What can hang from each mark:
W: M S
G: N Q
D: N
Q: G M N
N: D G M Q U
M: N Q W

Each row was made from one small tree. Brackets hold a mark, then the marks that hang from it, in alphabetical order. Every link used is in the known rows. Write each row's tree.
(in the rows, 128 means zero)
Known rows:
[Q G M]: [105 131 106  99 161 148 166 143  76 172 143 136 119 159  89 184 101 121
 155 122 110  90 118]
[W M S]: [ 88 107  90 111 154 157 133 120  99 170 126 147 119 155  68 180 104 141
 149 128 109  62 103]
[G [Q M [N D]]]: [130  90 121 128 136 133 161 155 104 146 133 126  81 149  96 161 105 169
 168 143 104  94 106]
[Q G [N D [M W]]]: [ 70 109 169 110 141 127 135 139  82 155 143 122 118 150 107 177  62 126
 165 130  93  70 110]
[M [N D] Q]: [130  77 179 111 129 128 139 104  92 131 117 118  77 135 115 163 102 150
 169 144 119  81 124]
[Q [G [N [M W]]]]: [ 85  95 146  94 157 147 151 108  95 176 147 124 106 155  78 177  87 107
 161 125 117  90 111]
[W [M N] S]: [ 87  86 107 104 146 157 123 107  99 163 122 145 115 146  68 186  90 148
 144 136 103  64 101]
[N [G Q]]: [133  76  97 103 157 139 155 116 115 178 132 114  83 161  92 148 118 120
 168 120 137  64 101]
[Q [G [N [M W] U]]]: [ 82 107 159  95 151 146 155 107 110 168 141 123 106 159  86 181  82 103
 166 125 123  83 110]
[M [N D G Q] W]: [114  47 162  85 114 127 131  99 132 146 112 106  84 151 126 178  94  99
 169 119 127  53 112]
[M [N D U] Q [W S]]: [ 83  83 206  99 110 118 130 110 125 110  91 122  92 137 113 193  95 129
 181 147 143  41 135]
[G [N M]]: [116  83 145 104 148 154 159  96 114 167 149 122  79 164  81 164 101 130
 156 138 110 107  94]
[N D Q]: [152  96 134 123 121 135 155 126 124 142 120 117  68 160 134 157 109 129
 172 112 108  91 107]
[Q [G [N D U]] [M [W S]]]: [ 78 119 137  87 144 149 163 138  98 156 119 130 119 167  93 208  81 105
 174 126 131  66 122]
[W [M [N D Q]] S]: [ 99  81 115 105 131 154 124 116 102 154 112 135 103 150  88 185  86 145
 150 134 103  67 103]
[N D [M [W S]] Q U]: [103 116 190 104  92 133 152 139 153 117 108 104  72 174 136 182  85 105
 173 128 136  73 113]
[G [Q [N M]]]: [116  80 137 128 139 129 150 137 114 153 145 122  78 143  81 151 105 165
 160 148 101  99 100]
[D [N [Q G M] U]]: [ 98 130 156 109 129 126 178 121 114 148 157 116  86 160 112 182 100 123
 152 131 104 103  91]
[N U]: [122 129 145 123 141 140 161 107 148 146 127 135  93 162 112 165 108 129
 169 116 119  71 102]
[N D M [Q G]]: [121 107 158 104 119 140 153 141  97 149 134 100  76 165 125 165  82 112
 161 122 114 105 112]
[D [N [G Q] M]]: [100  90 139  98 143 133 166 108  95 170 174  98  75 160  87 158  97 128
 145 137 123  97  81]
[D [N G [M Q] U]]: [ 89 118 175  96 136 126 170 105 104 154 161  98  81 166 107 167  97 115
 153 143 132  82  88]

Write each row's tree:
[120 109 136  86 124 132 169 135 151 150 111 110  88 183 132 180 120  80
 172 125 139  55 108] => [N G [Q [M W]] U]
[ 78 109 126 110 146 141 130 135  88 152 110 135 116 155  87 181  98 140
 165 148 118  42 112] => [W [M [Q [N D G U]]] S]
[119  80 144 106 123 148 171 133 138 139 112 116  70 164  92 181  95 140
 185 139 144  83 111] => [G [N D U] [Q [M [W S]]]]
[113  92 151 128 133 129 154 136 129 145 138 122  77 148  89 154 100 161
 165 147 107  93 100] => [G [Q [N M U]]]
[134  76 156 106 126 150 160 109 119 153 135 108  61 168 108 163  95 125
 165 134 111 112  97] => [G [N D M Q]]
[ 64 111 163 110 141 127 132 142  79 154 136 126 120 150 101 183  60 130
 164 132  93  65 109] => [Q G [N D [M [W S]]]]
[ 88 100 178  97 132 130 148 124 105 146 144 115  90 151  87 166 120 116
 157 147 133  87 126] => [N [M Q W]]
[138  86 129 114 129 142 164 136 120 143 127 120  73 150  95 165 104 158
 166 137 125  96 111] => [G [Q [M [N D U]]]]
[106  96 170  88 115 139 155 132 140 144 117  85  75 179 126 164  76  94
 183 121 173  46 110] => [N D [G Q] [M W] U]
[110 117 161 120 125 123 172 104 134 143 155 116  74 157 115 170 108 131
 154 128 102 100  83] => [D [N Q U]]
[ 97 121 170 126 136 129 149 125 126 142 142 132  98 159 108 166  88 147
 158 144  85  80  91] => [Q [N M U]]
[ 94 113 144  95 127 125 173 118 125 151 143 109  85 170 114 186 107 107
 156 132 121  73  86] => [D [N G [Q [M [W S]]] U]]
[ 94 121 156 109 121 124 174 120 129 138 148 119  83 160 108 187 109 127
 153 136 108  93  90] => [D [N [Q [M [W S]]] U]]
[112  79 132  99 135 155 136 106 116 162 125 116  98 157 103 167  80 126
 160 124 128  59 103] => [W [M [N D [G Q] U]]]
[ 98  77 195  96 104 125 135 105 146 128 109 115  91 145 130 190  79 105
 174 119 123  61 120] => [M [N D [Q G] U] W]
[144  60 142  98 125 136 140  99 117 152 116 109  73 156 130 164  90 122
 163 121 112  72  99] => [M [N D G Q]]
[ 68 114 179  90 132 122 163 108 109 149 153 100  88 164 100 178  96 107
 156 144 139  67  94] => [D [N G [M Q [W S]] U]]
[ 89  87 157  89 128 124 162 108 108 162 167  95  77 164 103 170 105 102
 145 135 118  92  85] => [D [N G [M W] Q]]
[135 129 143 114 120 136 175 138 150 136 119 126  80 171 126 177 122 119
 165 131 112  93 107] => [N [Q M] U]
[ 77 116 147  86 134 142 149 137  95 146 115 131 123 155 101 210  72 115
 165 126 125  60 125] => [Q G [M [N D U] [W S]]]
[ 57  89 202  89 126 116 128 111 111 126 101 128 111 130  91 201  95 115
 174 151 139  44 139] => [M [N U] [Q G] [W S]]
[110 133 156 104 110 134 164 153 131 128 100 117  93 171 140 195  87 102
 182 116 130  67 122] => [N D [Q G [M [W S]]] U]
[ 67 119 183 100 119 123 163 117 120 143 157 107  87 158 101 187  88 111
 150 138 114  95  93] => [D [N [M [W S]] [Q G] U]]
